What can hang from each mark:
Q_158: Q_3 Q_148
Q_252: Q_3 Q_148 Q_158 Q_894
Q_3: Q_148 Q_252 Q_894
Q_148: Q_3 Q_8 Q_158 Q_252 Q_586
Q_19: Q_8
Q_8: Q_19 Q_501
Q_501: Q_8
Q_586: Q_148 Q_192

Known rows, with every way that one mark hangs from another:
Q_158(Q_148): [ -8  -4  34 -16 -12  18 -12  -1 -23  12 -18  16  18  -3 -26 -11 -12  21
  28  -2  -1 -36   2   9  -4  11   6  -8  -8  31   3  -6 -23 -23  13]
Q_586(Q_148(Q_8 Q_158 Q_252(Q_894))): [  1  13  -3  -5 -22  13 -25 -17 -17  12  -8  14  20   7 -13 -36   2  40
  21   3  14 -12  13   7 -23   2  13 -35  -3   8   6 -10 -23 -17   4]
Q_586(Q_148(Q_3 Q_158)): [-16  14   8 -20 -20   0  -4  -9 -29  22 -15  -9  26  10 -29 -29 -16  24
  27  -3  -8 -15   9  10 -16  13   9 -27  -8  10  -2 -21 -29 -16  -5]
Q_158(Q_148(Q_252 Q_586)): [ 15   8  22  -8 -12  19 -11  -8 -33  21 -23  19  26 -10 -26 -19   0  30
  30  -5   3 -36  11  -1 -10   8  -3 -22   4  21  14   7 -10 -17  -2]
Q_8(Q_19 Q_501): [-29  -8  36 -22  -1   6  -7   5 -34   9   4  41  -3 -16 -17  -4 -29  -5
  22   3  -6 -31   0   7  20 -11 -25 -11 -14  39  -9 -32 -18 -18  20]
Q_586(Q_148(Q_8) Q_192): [-13   5  18   3 -23   5  -4 -19 -41  -1  -9   6  20  20 -13 -19   4  17
  16  13 -10 -43  -3  20  -4  14  16 -28   6  37  -1 -14 -23 -38   1]
Q_252(Q_3 Q_148(Q_8(Q_19))): [-10   3  18  -2  -7  11 -10 -15 -21   5 -10  25  -4 -25  10 -11  -6  30
  25  24   1 -30   9  15  -3  -6 -26 -16  -8  24  11 -14 -24 -14   5]
Q_586(Q_148(Q_8 Q_158(Q_3)) Q_192): [ -1  11  -2   3 -14  11  -1 -23 -35   3 -10 -13  24  15  -4 -36   4  30
  21  23 -12 -38   7  15 -24  10  20 -26   4  11  -2 -11 -13 -30   3]
Q_252(Q_148): [-14  -2  39  -5 -12  15 -14   2 -20  12 -24  21  18  -5 -26  -9 -20  16
  27   2  -1 -22  -8  14  -3   6  -6 -15  -5  22   3 -13 -27 -14   8]
Q_252(Q_3(Q_894) Q_158(Q_148)): [ 11  -6  14   4  -9  28  -8 -18  -3  17 -28 -21  19 -28   2 -35 -10  35
  32   9   1  -9   7  16 -29 -14   0  -5 -16  11  16 -12 -12 -23  -4]
Q_148(Q_158 Q_586): [-14  16  24   1 -13  10 -10   3 -30  15  -9  24   7  -1 -38 -18 -20  19
  29  -6   3 -30   5  -3  -2  20   4 -27  -2  16   6 -17 -17 -19   4]
Q_148(Q_3 Q_158 Q_252(Q_894) Q_586): [  6  22   3  -2 -19  21 -25  -4 -23  33 -17   2  23 -10 -18 -34 -10  42
  31  -5   8 -11  14   2 -31   4  -1 -20  -5 -10  15  -8 -23  -6 -11]
Q_3(Q_252 Q_894): [-10  -6  28   0 -12  12  -4   1 -15  10 -16  12  12 -10 -23 -18 -26  12
  34  10  -3  -9  -9  19  -7   0   7  -9 -15   9  -1 -20 -16 -21   8]
Q_252(Q_148(Q_3 Q_8(Q_501))): [-22   3  29 -12  -3   5  -9  -5 -25  15 -18  32   8 -16  12 -26  -6  22
  22  17  -2 -32  -1  28  -9 -13 -26 -19   2  29   9 -17 -28  -8   3]
Q_8(Q_19): [-27  -1  31 -15 -12  10 -11   2 -33  10  -3  32   3  -5 -26   0 -26   1
  29  -1  -7 -27   4   5  16   6 -10  -9 -15  32  -8 -20 -22 -21  16]
Q_252(Q_3 Q_894): [-14 -10  27  -3 -20  22 -31  -1  -7  16  -8   2   7 -19 -12 -15 -23  26
  27   6  12 -19  -5  14 -21  -1   5 -11 -20  17   4 -26 -27 -19   7]
Q_19(Q_8(Q_501)): [-31 -10  36 -23   8   6  -9  17 -19   2  -2  45  17 -11 -14 -10 -35 -11
  24   1 -10 -29  -6   8   6 -14 -11  -9 -12  42  -7 -43 -17 -15  25]
Q_158(Q_3): [-19  -7  25  -8 -10  17 -14  -2 -21  13 -13   7  18  -8 -16 -17 -23   8
  32   3  -4 -26  -3  15  -5   0   5 -11 -12  23  -6 -14 -12 -18  17]
Q_148(Q_158): [-21   7  27 -10 -11  11 -12   5 -22  13  -7  19  14   3 -31 -18 -28  13
  23  -8   4 -21   1   5  -5  16  10 -16 -13  15  -1 -21 -23 -19  18]
Q_19(Q_8): [-28  -3  30 -15  -4  10 -15  12 -17   3  -8  36  24  -1 -23  -8 -32  -7
  30  -1 -10 -24  -3   6   3   2   5  -6 -12  36  -5 -32 -20 -18  21]
Q_158(Q_3 Q_148(Q_586)): [  8   0  19  -3  -7  25 -12  -9 -27  15 -25   2  17 -17 -17 -17  -2  34
  41   9  -7 -46  12   3 -12   7  -3 -15  -2  22   9  -1  -5 -20  -1]
Q_3(Q_252(Q_158(Q_148)) Q_894): [ 14   0  18   1 -10  28  -2 -14  -8  18 -30 -11  25 -18  -8 -30 -11  34
  35   8  -2   0   2  17 -15 -12   7  -5 -13  -2  11  -9 -10 -22  -4]
Q_3(Q_148(Q_8) Q_252 Q_894): [  0  -4  17  15  -9  12   0 -11 -15   5 -22  22  -1 -13  -2 -35  -3  31
  32  28  11 -12  -2  25 -13   5   5 -22  -9   6   7 -11 -17 -21  10]
Q_3(Q_148 Q_894): [ -8 -12  30   6 -11  17  -6  -2 -14  11 -25  12   3 -10 -24 -30 -17  21
  32  10   5 -15  -4  14 -15  10   3 -15 -12  16   2 -17 -20 -22  14]
Q_586(Q_148(Q_3 Q_8) Q_192): [-16  10   9  -5 -26   4  -1 -22 -43  13 -13  -8  25  19  -1 -27   7  20
  20  16 -16 -40   1  26 -13  10  14 -24   7  29   1 -13 -30 -31  -9]
Q_148(Q_3 Q_8 Q_158 Q_252(Q_894)): [ -7  20   0  -6 -16  18 -28  -8 -15  25  -6  13  20  -3   4 -42  -3  39
  23   4  14  -8  13  18 -31  -3   5 -15  -7  -1  12  -4 -28  -8   2]
Q_3(Q_252(Q_158) Q_894): [ -3   2  22   8 -14  20  -4 -10  -9  18 -23  -2  19 -13 -13 -27 -27  16
  31   4  -1  10  -7  21  -4 -13   8 -10 -16   0   5 -20 -11 -21  -2]
Q_586(Q_148 Q_192): [-10  -1  27  -7 -24   8  -1 -10 -40   5 -15  -8  28  19 -33 -10 -12  10
  17   4 -14 -37  -7  13  -7  19  17 -22   1  29  -5 -21 -22 -34   0]
Q_586(Q_148): [-18  -2  27 -15 -20   2  -9  -8 -29   9 -13  11  21   7 -37 -13 -19  10
  27  -5  -6 -26  -1  11   1  12  11 -28  -4  33  -7 -22 -23 -23   7]
Q_3(Q_252): [-15   0  33  -9 -16  10  -7   3 -25  14 -10  17  18  -5 -26  -6 -28   8
  26   0   2 -14  -9  16   4   6   7 -15 -13  12  -4 -18 -19 -19   9]
Q_501(Q_8): [-24   2  40 -15  -4   5  -3   9 -21  10   8  38  14   6 -38  -4 -36  -1
  23  -3   4 -24 -10  21  10  -4   3 -10  -5  47   1 -21 -27 -23  20]
Q_252(Q_3 Q_148(Q_158) Q_894): [  4   0  22   3 -11  26 -28  -1   2  16 -23  -4  11 -21 -14 -23 -19  50
  26  11  14  -8   3   7 -38   4  -4 -14 -18  -8  14 -23 -31  -7   1]
Q_501(Q_8(Q_19)): [-23   2  32 -20  -1   5   1   3 -30   7  15  46   2   1 -36   4 -36  -5
  25   3  -1 -25  -1  14  22  -8 -13  -4  -9  48  -5 -23 -27 -21  22]
Q_158(Q_3(Q_894)): [-15 -15  20   0  -6  19  -9  -3 -10  12 -16   1  14 -15 -14 -28 -22  12
  38  11  -6 -19  -2  18 -15  -5   2  -5 -14  20  -5 -17  -8 -21  14]
Q_252(Q_158(Q_3(Q_148))): [  1  -1  14   2 -14  28 -10 -19 -13  21 -32 -10  20 -17  -6 -36 -17  27
  30  11   7  -7   3  15 -11  -5   4 -20 -13   0   4  -8  -7 -14   6]

Rows:
[ -7   1  15  -8 -12  11  -7  -5 -18  28 -21   4  29 -10  -9 -37 -16  14
  29   0  -4  -6   0  18 -23  -8  -3  -6  -8  12   5  -7 -19 -12   2]
Q_148(Q_3(Q_894) Q_252)
[  5   6  15 -24 -14  16 -10  -8 -25  29 -24   0  39  -7  -7 -27  -4  28
  25  -1  -2 -24  10  12 -21  -1  -3  -7  -6  13   9   6 -22 -13   0]
Q_158(Q_148(Q_3 Q_252))
[ 17   6   0  15  -9  26  -8 -19 -12  25 -31 -11  28 -23  -3 -45 -11  26
  40   4  -2  -5   9   9 -19 -21  -4 -17  -2  -1  13  -2  10 -14  -8]
Q_148(Q_252(Q_158(Q_3(Q_894))) Q_586)
[  2   6  22   3 -21  24 -31  -1 -23  22 -14  21  18  -9 -26 -18 -12  28
  30  -7  10 -21   4   3 -12   4   1 -21  -2  14  10 -10 -18 -16  -2]
Q_148(Q_252(Q_894) Q_586)
[ -5  11  -2  21  -3  16  -7 -11 -16  10 -12  17   0 -15  -4 -46  -3  34
  41  22   0 -33  15  11 -22   1   1 -22   0  10  10 -10  -3 -21   3]
Q_148(Q_8 Q_158(Q_3(Q_894)) Q_586)
[ -5  10  12   4  -2  18 -14 -11 -14   8 -19  16  14  -8   2 -31  -6  37
  29  19   4 -25   7  17 -21   1  -5 -19  -2   4   7  -6 -13 -10  11]
Q_252(Q_148(Q_8 Q_158(Q_3)))
[  4   4  30  16 -20  19  -2  -7 -45  12 -27   5  10   0 -30 -18  -3  27
  24  14  -1 -40  -3   6 -13  29   8 -24   4  13   7 -10 -20 -28  -4]
Q_3(Q_148(Q_586(Q_192)))
[ 21  15  13   8 -15  22  -3 -18 -46  12 -18  14  25   3  -3 -23  23  37
  21  14   0 -54  10   9 -18  10   4 -19  15  24  19  13 -13 -30  -6]
Q_158(Q_148(Q_8 Q_252 Q_586(Q_192)))
[ -2  12  24   9  -5   9  -4  -7 -50  11  -6  32  14  -4   2 -26   4  13
  11  14  -3 -49  -2  15  -5  -6 -11 -28  17  31  11 -10  -9 -25   0]
Q_148(Q_8(Q_501) Q_252 Q_586(Q_192))
[-23  12  15  -9 -16   4  -7  -9 -29  18  -7  20  15  -7   3 -21 -11  18
  28  15   0 -19   0  28  -4  -3   3 -17  -5  14   4 -10 -26 -15   0]
Q_148(Q_3(Q_252) Q_8)
[ 15   4  13   5  -7  14  -4  -3 -13  19 -26  10  19  -8 -22 -48 -12  33
  26   6  14   2   6   5 -33   8   4 -21 -10 -10   7  -5 -16 -13  12]
Q_3(Q_148(Q_158 Q_252) Q_894)
[-11  21   0  12  -9   8  -6  -7 -23  19 -12  17   1  -8  -5 -44  -3  34
  36  12   0 -27  15  15 -21   7  -2 -21   1  13  15 -13 -21 -18  -7]
Q_148(Q_3(Q_894) Q_8 Q_158 Q_586)
[ 10  -8   6  -5 -14   4  -4 -16 -13  16 -21 -15  27 -14 -16 -34  -9  26
  25  10  -2  -5   1  12 -30 -10   0 -26  -7  14   5 -18 -13 -18  -3]
Q_586(Q_148(Q_252(Q_3(Q_894))))
[-14  13  25  16 -19  13  -5  -9 -45   7  -8  22   7   8 -12 -15   2  18
  22  13  -5 -54  -1  14  -1  17   8 -22  13  36   9  -8 -19 -36  -1]
Q_148(Q_8 Q_586(Q_192))
[ 15  17   8  12 -12  20   2  -8 -36  15 -17 -16  24  -4 -16 -20 -14  32
  29  19 -12 -28   2   4 -22  14  13 -18  -1 -17   2  -9  -4 -22  -9]
Q_148(Q_158(Q_3(Q_252)) Q_586(Q_192))
[-19  12  21  -6  -4  14  -8 -14 -18  21 -25  15  17 -20  20 -36  -7  25
  19  13  -1 -15   2  30  -6 -26 -24 -19   1  19  14 -17 -23  -6  -5]
Q_252(Q_148(Q_3 Q_8(Q_501)) Q_158)
[  7 -10  11  13  -8  30  -6 -18  -4  18 -36 -16  16 -22  -3 -48 -15  31
  37  16   4  -1   3  18 -22 -12   3 -14 -16  -2   6 -12  -4 -18   4]
Q_252(Q_158(Q_3(Q_148 Q_894)))
[  4  -3   6  26  -3  19  -6 -19 -19   7 -29  13  -8 -21   2 -46   6  41
  44  31   6 -35  10  15 -21   4  -3 -26   0  15  11  -7  -5 -22   1]
Q_158(Q_3(Q_148(Q_8 Q_586) Q_894))
[  3   2  12  20  -8  21  -9 -22   2  11 -29  -2  10 -29  18 -40  -5  39
  26  22   6  -4   2  26 -25 -18 -12 -16  -6  10  21 -15 -15 -14  -4]
Q_252(Q_3(Q_894) Q_148(Q_8) Q_158)
[ -7  16  17   7 -15   8 -16 -10 -36  14  -8  40  13  -5 -10 -24   0  16
  25   3  10 -36   7  11   2   3  -4 -29  10  28  11   0 -11 -18   2]
Q_148(Q_8 Q_252 Q_586)
[ -3   8  19  12 -14  26 -26 -10 -24   8 -14  38 -14 -19  -7  -8   3  43
  39  16   6 -35  15   7   3   1 -24 -19  -1  22  13 -12 -26 -16  -5]
Q_252(Q_148(Q_8(Q_19) Q_586) Q_894)
[-18  22  15  10 -12   9 -13  -4 -31  10  -3  40  -1  -3 -18 -25  -8  23
  27   3   7 -37  11   5  -2  16   4 -30   5  23  11 -13 -17 -23   5]
Q_148(Q_8 Q_158 Q_586)
[ -2 -11  17   2  -5  18  -1  -5  -9  12 -20  -4  18 -18  -9 -26 -25  18
  40  20  -6  -8  -7  21 -16  -9   4  -6 -15  -1  -4 -14  -5 -19   8]
Q_158(Q_3(Q_252 Q_894))
[ -7  24  18  19 -16  14  -4  -9 -44   8  -6  20   6  10 -16 -25   1  26
  19  12  -2 -47   5   8 -12  22  11 -24  10  18  11 -10 -19 -31  -1]
Q_148(Q_8 Q_158 Q_586(Q_192))
[ -1  19   0 -23 -19   1  -5 -12 -30  27 -18  -9  41   9 -23 -38  -9  27
  21  -7  -4  -6  12   7 -24   5   5 -31  -4  -1   2  -9 -23  -9  -5]
Q_586(Q_148(Q_3 Q_158 Q_252))
[-10   9  13  -6 -25  26 -23 -10  -8  32 -22 -15  27 -14  -3 -23 -22  33
  31   0   4  11  -1  23 -13 -13   9  -7 -18 -13   8 -17 -26 -10 -13]
Q_148(Q_3(Q_252(Q_158 Q_894)))
[ 11  -5  14  -6  -9  19 -11 -11 -22  19 -29   3  28 -14 -10 -35 -12  27
  27  11   8 -15   3  12 -19  -1   0 -21  -9   1   1   4  -6  -9  13]
Q_158(Q_3(Q_148(Q_252)))
[-15   6  11   2 -11   7  -1 -10 -18  14 -13  13  10 -11   6 -32  -9  21
  35  21  -4 -12  -1  30 -14  -8   4 -10  -8  10   6 -12 -21 -19  -1]
Q_148(Q_3(Q_252 Q_894) Q_8)
[ -6  -3  12   3  -3  18  -8  -2  -5  12 -16  -3  14 -11 -16 -37 -25  20
  37  12  -4 -14   4  12 -28  -1   6  -8 -14   3  -1 -17  -7 -18  16]
Q_148(Q_158(Q_3(Q_894)))
[  0   7  20  -9  -4  19  -5 -18 -21  11 -15  19  15 -20  14 -26  -3  29
  20  15   5 -20   4  23   2 -25  -8 -18  -5  16  12 -12  -8 -19   3]
Q_3(Q_252(Q_158(Q_148(Q_8(Q_501)))))
[ -2   7  16  -2  -5  14  -4   0  -8  21 -29  -5  21 -10 -15 -37 -16  38
  33   9  -5  -4   4  15 -33   3  -7  -8  -8  -5  10 -15 -29  -8  -2]
Q_252(Q_148(Q_3(Q_894) Q_158))
[ -6  11  11  -9 -25  29 -29 -13  -9  36 -22 -12  36 -12   0 -35 -16  29
  26 -11   9   9   6  18 -20 -17   2  -7 -13  -2  11  -8 -23  -7  -8]
Q_148(Q_3 Q_252(Q_158 Q_894))
[-26   0  17 -21  -6  -5  -3 -14 -39   0   5  41  -5  -6  -7 -15  -5   7
  21  14  -9 -38   9  11  21 -12 -23 -31  -2  48  -7 -29 -19 -21  11]
Q_586(Q_148(Q_8(Q_19 Q_501)))
[  5  -3  15   6   3  23  -7  -4  -1  12 -30  -6  17 -16 -13 -37 -17  36
  37  17  -4 -10   4  13 -32  -2  -6  -8 -11  -6   4 -13  -9 -11   7]
Q_252(Q_148(Q_158(Q_3(Q_894))))
[ -8  18   4  11  -7  15 -11 -10 -26  10  -5  21   5  -9  -7 -32  -5  29
  34  13   3 -41  13   7 -11   7   3 -27   2  13   8  -9  -5 -19   4]
Q_148(Q_8 Q_158(Q_3) Q_586)
[ -4   3  19   4 -12  23  -9 -13  -5  27 -41 -14  26 -16  -4 -38 -17  31
  34   5  -7   5   3  23 -22 -15 -10  -4  -9   2  15 -14 -24  -9 -12]
Q_252(Q_148(Q_3(Q_894)) Q_158)
[-12  14  23 -11 -11  13 -10   0 -18  25 -26   3  24  -4 -19 -26 -18  34
  27   2  -2 -11   4  14 -22   9  -6 -13  -6  -1   8 -13 -31  -5   0]
Q_252(Q_148(Q_3 Q_158))
[  5  17   5  19 -11   9  -9 -14 -25  12 -15  18  -8 -20  -5 -39   1  47
  25  21  18 -32  15   4 -24  17  -2 -41  -2   3  18 -12 -16 -17  -1]
Q_252(Q_3(Q_148(Q_8 Q_158 Q_586)))
[  2  -3   0  -2  -7  12  -4 -13 -10   9 -19 -17  21  -2 -23 -41 -16  28
  38  12 -10 -13   9   8 -27   3  10 -21 -11   6  -5 -21  -8 -21   5]
Q_586(Q_148(Q_158(Q_3(Q_894))))
[  8  -2  15  -6 -28  21 -19 -13 -31  14 -19 -16  36  15 -24 -21  -3  29
  17   1  -3 -19  -2  11 -23   8  19 -20   0  11   1 -12 -24 -27  -5]
Q_586(Q_148(Q_252(Q_894)) Q_192)
[  0 -12  24   2 -19  25 -29  -5  -6  16 -22  -2   1 -22 -12 -24 -14  42
  27  14  19 -13  -1  13 -29   7   2 -18 -21   5   7 -19 -26 -16   6]
Q_252(Q_3(Q_148) Q_894)
[-26   4   8  -3 -10   9  -3 -11 -26  14  -3  26  -4 -12   7 -28  -5  16
  37  17 -10 -24  11  22  -1  -8 -16  -3  -9  30   1 -13 -25 -20   6]
Q_148(Q_3(Q_894) Q_8(Q_19))
[  3  22  15  -1 -13  10 -11   0 -32  21 -12  23  21  -4 -31 -27 -17  21
  24  -8   7 -19   8  -5 -10  11   3 -29   1   5   9  -6 -11 -13   2]
Q_148(Q_158 Q_252 Q_586)
[  4  -7  13   6 -16  41 -28 -16  -2  21 -33 -15  13 -19  -3 -37 -14  44
  34   9  14  -1   6  17 -22  -8   6 -14 -19  -7   6 -14 -12 -12   1]
Q_252(Q_158(Q_3(Q_148)) Q_894)
[ 15 -13  10   5  -5  22  -7 -11 -10  18 -34  -6  23 -20  -5 -46  -9  30
  35  19   7  -7   3  14 -30  -7   1 -15 -12  -2   5   0  -3 -12  11]
Q_158(Q_3(Q_148(Q_252) Q_894))
